What can hang from each mark:
K817: K262
K986: K304 K817
K536: K111
K743: K304
K262: K304 K817
K111: K304 K536
K304: K247 K262 K743
K122: K304 K817 K980
K477: K304

Each row was made from one small tree. Brackets hold a mark, then the marks that hang from it, in the order of their numbers. Every link used is in the known rows. Write each row's tree.
Known rows:
[K122 [K304 K262 K743]]: [ 0.430 -1.008  1.990 -1.184  0.397 -2.168 -0.789 -1.756 -2.287 -2.484
  0.017  0.983 -2.256 -0.526 -1.204 -1.915 -1.013 -2.108 -0.263 -2.298
  0.316 -0.645 -0.075]
[K304 K247 [K262 K817] K743]: [-0.580 -0.457  0.833  0.120  2.271 -2.002  0.434 -0.430 -0.766 -1.632
  1.970  3.544  2.814  0.202  0.974  0.918 -2.822 -0.258 -0.740 -1.672
  1.112  0.030  2.605]
[K477 K304]: [ 3.250  1.497  1.660  0.128  0.988 -1.608  0.503  0.396 -1.051 -1.038
 -0.562  0.267  0.499 -2.400  0.058  1.621 -0.181 -2.574  0.535  2.895
 -1.507  0.138  2.407]
[K536 [K111 [K304 K247 [K262 K817] K743]]]: [ 0.767  1.530  4.046  2.035  2.597 -0.246  0.679  0.748  1.663 -2.485
 -0.547  2.669  6.243  1.249  0.370  2.846 -0.193 -0.169  0.733  2.965
  0.027 -0.187  4.959]
[K817 [K262 [K304 K247 K743]]]: [ 1.760  1.613  0.889  0.452  1.861 -1.673 -0.958  3.295 -1.152  1.993
  1.253  4.082  1.063  3.178  0.797  0.975 -0.514 -0.755 -1.713 -0.118
 -0.363  2.053  2.495]
[K743 K304]: [ 2.472  0.932  1.268 -0.319  1.926 -1.176  1.204  0.552 -0.316 -0.894
 -0.616  0.516  0.009 -1.898 -0.307  1.122 -0.054 -2.756  0.500  1.894
 -0.259 -0.200  1.722]
[K986 [K304 K262 K743] K817]: [-1.033 -1.519  0.146  0.833  0.025 -3.436 -0.410 -2.651 -1.872 -1.883
  0.851  1.860 -0.565  0.181 -1.041 -2.151 -0.323  0.339 -0.337 -0.676
  1.442  1.697 -2.264]
[K986 [K304 K262]]: [ 1.844 -1.077 -0.060 -2.332 -0.308 -4.022  0.051 -4.263 -2.595 -2.199
 -1.572 -1.060 -0.777 -2.088 -0.730 -2.729 -0.760 -2.427  0.017 -0.014
 -0.776  0.984 -2.154]
[K262 K304]: [ 3.094  1.574  1.124 -3.258 -0.101 -2.757 -0.856 -0.037 -1.577 -0.224
 -1.756 -0.534 -1.488 -0.563 -0.314 -1.775 -0.313 -1.881 -0.337  0.486
 -0.989  2.302  0.369]
[K111 [K304 K247 K262 K743] K536]: [ 1.487  0.752  2.912  3.687  1.730  0.189  0.865  0.716  1.120 -4.022
 -1.896  1.319  5.360  1.710  0.131  3.933 -0.704 -1.023 -0.308  1.450
 -0.129 -0.163  5.750]
[K986 K304]: [ 2.217  0.950 -0.012 -1.901  0.030 -1.905 -0.203 -1.276 -1.857  0.134
 -1.900  0.087 -0.130 -0.093 -0.508 -2.020  0.544 -2.124  0.221  1.164
 -0.243  2.863 -1.581]
[K743 [K304 K247 K262]]: [ 1.459 -1.254  0.795  1.275  2.730 -2.240  1.583 -0.668 -0.343 -2.048
 -0.200  0.582  1.713 -1.808 -0.682  1.335 -2.329 -3.056  0.243  0.167
 -0.118 -1.986  2.992]
[K536 K111]: [ 4.036  2.776  3.613 -1.619  1.458  1.356  1.600 -0.505 -0.682 -2.044
 -2.244  0.853  3.010 -1.543 -0.862  0.323  0.081 -2.625  1.585  3.041
 -1.547  2.740  1.341]
[K304 K262]: [ 2.864 -0.385  0.710 -3.117  0.994 -2.883  1.135 -4.193 -2.648 -3.815
 -0.678 -1.355 -0.084 -4.268  0.044 -0.790 -2.762 -2.917 -0.392 -0.827
 -1.438  0.054 -0.064]
[K122 K817]: [ 1.466  1.313  1.448 -4.124  2.071 -0.246  1.860 -1.212 -1.181  0.220
  0.797 -0.240  0.590 -2.545  0.764 -0.314 -1.683 -1.106  1.121  1.079
  0.498  2.098  1.676]
[K743 [K304 K247]]: [ 1.924  0.868  0.786  1.563  2.909 -0.125  1.327  2.229  0.432  0.297
 -0.578  1.817  2.263  0.047 -0.402  2.233 -0.874 -2.739  0.445  1.432
  0.493 -0.080  3.668]
[K122 [K304 K247 K262] K980]: [ 0.902 -2.105  0.741 -2.356  2.495 -1.917  0.336 -0.971  0.309 -0.467
  3.087 -0.729  0.027 -0.732 -1.289 -1.307 -2.442 -1.008  1.302 -2.322
  1.278  0.172  0.391]
[K122 [K304 K247 [K262 K817] K743] K980]: [-1.447 -2.058  1.193 -1.419  2.443 -2.166 -0.380  0.601  1.311  0.085
  5.417  2.465  0.405  1.432 -0.408 -0.694 -1.635  1.260  0.911 -2.651
  2.748  0.129  0.858]
[K262 [K304 K247 K743] K817]: [-0.055  1.534  1.281 -0.577  1.174 -2.124 -1.266  3.472  0.186  1.745
  1.246  3.995  1.160  3.648  0.538 -0.312 -0.190  0.857 -0.752 -0.109
  1.609  2.318  2.703]
[K986 [K304 K247]]: [ 1.531  0.921 -0.432  0.048  1.318 -0.925 -0.080  0.471 -1.160  1.282
 -1.975  1.090  1.991  1.779 -0.574 -0.948 -0.200 -1.972  0.260  0.677
  0.546  3.005  0.212]
[K111 K304 K536]: [ 4.839  2.770  2.768 -0.026  1.223  0.777  1.857  0.458  1.228 -2.903
 -2.454 -1.557  3.430 -0.002 -0.245  2.831  1.250 -1.565  0.424  3.918
 -0.493  2.150  4.273]
[K817 [K262 [K304 K247]]]: [ 3.580  1.433  0.431 -1.423  2.238 -2.269  0.091  1.861 -1.278  2.131
  1.030  1.697  0.862  1.697  0.147  0.182 -0.744 -1.498 -1.200  0.586
 -0.437  2.596  2.358]
[K122 [K304 K247 K262 K743] K817 K980]: [-3.011 -2.367  1.853 -1.703  2.939 -1.087  0.175  0.295  0.937  0.900
  4.925  1.928  0.234  0.494 -0.183 -0.869 -2.801  1.241  2.005 -2.547
  2.762 -0.354  1.702]
[K743 [K304 K247 [K262 K817]]]: [ 1.085 -1.492  0.849  0.126  3.056 -3.106  2.114 -0.514  0.565 -1.302
  1.997  1.167  1.975 -1.418 -0.532  1.117 -1.776 -1.573  0.280  0.756
  1.346 -1.574  3.119]

Write each row's tree:
[ 2.001  0.075  1.849 -4.408  2.865 -0.981  1.800 -0.179 -1.231  2.520
  3.735  0.525 -1.655 -0.010 -0.950 -1.794 -0.026 -0.779  0.872  0.882
  1.841  1.755  1.477]	[K122 K304 [K817 K262]]
[ 0.311  1.765  1.190  0.813  0.667 -1.063 -1.912  3.152 -0.772  0.868
 -1.506  3.257  0.812  2.910  0.331  0.192 -0.849 -0.978 -0.843 -0.873
 -0.069  1.941  2.442]	[K262 [K304 K247 K743]]
[-0.341 -0.731  1.771  2.848  1.906 -2.980  0.173  0.836 -0.046 -1.248
  2.216  3.669  2.611 -0.351  0.669  2.466 -1.728 -0.541 -0.109  0.847
  0.208 -1.737  4.203]	[K477 [K304 K247 [K262 K817] K743]]
[ 2.651  2.922  3.335  2.050  0.921  1.313  0.623  1.987  1.198 -2.949
 -2.285  1.202  3.710  1.605  0.548  3.560  1.492 -0.718  0.000  3.106
 -0.338  1.615  4.533]	[K111 [K304 K743] K536]
[-0.837  0.499  1.135 -2.317  3.274 -1.370  0.085  3.106  1.123  3.901
  6.146  3.448  1.385  1.724  1.821  0.743 -1.474  2.356  0.652  0.211
  1.191  2.372  2.145]	[K122 [K817 [K262 [K304 K247 K743]]] K980]
[ 1.770 -0.701  0.260 -2.238  2.606 -2.725  1.624 -2.058 -0.769 -1.672
  1.792  0.447  2.702 -1.549  0.152  0.046 -3.098 -1.178 -0.219 -0.886
  1.008  0.510  2.214]	[K304 K247 [K262 K817]]
[ 2.253  0.917  3.349  1.863  0.628 -0.727  0.804 -1.029  0.407 -5.220
 -2.037  0.158  3.150 -0.244  0.223  2.769  0.078 -1.043 -0.296  1.899
 -0.792 -0.232  3.901]	[K111 [K304 K262 K743] K536]
[ 1.179  0.525  2.922  2.639  2.066 -0.532  1.379  0.895  2.075 -3.257
  0.229  1.892  5.581  2.201  0.284  3.580 -0.187  0.536 -0.238  2.062
  1.193  0.160  5.982]	[K111 [K304 K247 [K262 K817] K743] K536]
[ 2.911  0.719  0.207 -0.670  2.776 -2.132  0.958  1.697 -0.574  2.040
  3.237  1.493  0.832  1.937 -0.928 -0.220 -0.702  0.341 -1.007  0.841
  1.427  3.695  1.611]	[K986 [K817 [K262 [K304 K247]]]]
[ 1.834  1.047  1.003 -0.611  1.574 -2.369 -0.119  1.492 -1.031  1.108
  3.374  2.920 -0.813  1.641 -0.322 -0.387  0.306  0.935 -1.290  0.674
  1.087  3.063  0.491]	[K986 [K817 [K262 [K304 K743]]]]
[ 1.690 -1.319  1.103 -1.739  1.884 -4.091  1.949 -2.307 -0.106 -2.438
  2.033 -0.002 -0.227 -3.300 -0.532 -0.046 -1.097 -1.661  0.299  1.339
  0.545 -1.698  1.270]	[K743 [K304 [K262 K817]]]
[ 0.594  1.747  1.737 -2.584  0.001 -3.023 -1.278  1.764 -0.431  0.611
  1.041  2.829 -0.997  1.583  0.650 -1.289  0.534  0.825 -0.654  0.476
  0.828  2.179  0.821]	[K262 [K304 K743] K817]
[ 4.127  2.651  2.323  1.910  2.371  1.648  1.927  2.219  1.861 -1.763
 -2.405 -0.376  5.665  2.050 -0.373  3.786  0.410 -1.494  0.407  3.328
  0.286  2.152  6.116]	[K111 [K304 K247] K536]
[-0.005 -0.465  1.798  3.989  1.548 -2.107 -0.347  0.643 -1.167 -2.047
  0.100  3.202  2.355 -0.885  0.483  2.699 -2.213 -2.021 -0.212  0.346
 -1.142 -2.070  3.884]	[K477 [K304 K247 K262 K743]]
[ 0.390  1.689  1.802  4.171  1.797 -0.149 -0.598  3.546 -0.345  0.203
 -0.358  4.170  3.013  0.993  0.824  3.479 -0.765 -1.786  0.136  1.551
 -0.595 -0.200  4.640]	[K477 [K304 K247 K743]]
[ 2.046  1.353  0.673 -2.765  1.496 -2.762 -0.116  1.997  0.364  1.681
  1.055  1.164  1.042  1.887 -0.199 -1.070 -0.468 -0.008 -0.224  0.693
  1.420  2.835  2.502]	[K262 [K304 K247] K817]
[ 1.868  0.781  3.331  0.779  0.935 -1.511  1.274 -0.881  1.387 -4.487
  0.210  0.828  3.390  0.160  0.292  2.517  0.609  0.457 -0.200  2.481
  0.483  0.153  4.029]	[K111 [K304 [K262 K817] K743] K536]
[ 0.557 -2.223  0.640 -3.563  2.821 -2.749  0.784 -0.816  1.320  0.164
  5.174 -0.297  0.341 -0.163 -1.216 -1.638 -2.008  0.338  1.440 -1.832
  2.626  0.553  0.519]	[K122 [K304 K247 [K262 K817]] K980]
[ 2.065  3.633  4.527  1.607  1.468  1.584 -0.019  1.691  0.821 -2.109
 -2.746  2.150  4.482  0.813  0.498  2.711  1.385 -1.204  0.906  4.012
 -1.246  1.189  3.784]	[K536 [K111 [K304 K743]]]
[-0.284 -2.558  1.763 -5.736  2.148 -2.738  1.364 -2.934  0.243 -0.366
  4.806 -1.922 -2.038 -2.960 -0.709 -2.754 -2.197  0.310  2.415 -1.231
  1.820  0.131 -0.475]	[K122 [K304 K262] K817 K980]
[-0.620 -0.993  0.499 -1.195 -0.179 -4.193 -0.625 -2.582 -1.694 -1.371
  0.696  2.193 -0.243  0.051  0.103 -2.321 -0.044 -0.080 -0.407 -0.327
  0.687  0.792 -1.759]	[K986 [K304 [K262 K817] K743]]
[ 2.082  2.824  2.889  4.021  2.051  2.325  0.608  3.679  1.889 -1.661
 -2.295  2.373  5.879  3.547  0.383  4.786  0.767 -0.664 -0.029  2.530
  0.461  1.710  6.388]	[K111 [K304 K247 K743] K536]
[-1.289 -1.113  0.074  0.700  0.972 -3.177 -0.597 -0.851 -0.985 -0.237
  0.780  3.345  1.934  2.005  0.135 -1.092 -0.793 -0.066 -0.398 -0.755
  1.509  0.881  0.204]	[K986 [K304 K247 [K262 K817] K743]]
[ 4.338  0.633  2.755 -0.296  0.949 -1.438  2.122 -2.566  0.482 -5.193
 -2.123 -2.572  2.937 -1.799 -0.469  1.984 -0.211 -1.917  0.195  2.743
 -1.012  0.336  3.539]	[K111 [K304 K262] K536]
[ 0.179 -0.275  1.270 -1.915  1.092 -3.087  0.283 -2.345 -1.486 -2.970
  1.874  2.255  0.471 -1.981  1.062 -0.194 -1.992 -0.417 -0.832 -1.094
  0.227 -0.117  0.498]	[K304 [K262 K817] K743]
[ 0.302 -0.044  1.814 -2.572  2.920  0.496  1.311  1.168 -0.169  2.301
  1.280  0.509  0.286  1.391 -1.367 -1.263 -1.180 -1.098  1.713 -0.167
  2.840  1.799  3.086]	[K122 [K304 K247] K817]
[ 1.419  1.618  4.443  0.295  1.623 -1.042  0.676 -0.953  0.995 -3.580
 -0.550  1.672  4.296 -0.520  0.375  1.862  0.427 -0.226  0.822  3.441
 -0.623 -0.194  3.273]	[K536 [K111 [K304 [K262 K817] K743]]]
[-1.218 -1.795  1.068 -0.269  2.106 -1.327 -0.872  0.418  0.269 -0.584
  3.195  1.857  0.242  0.887 -0.670 -0.438 -2.223 -0.220  0.928 -3.154
  1.492 -0.350  0.720]	[K122 [K304 K247 K262 K743] K980]
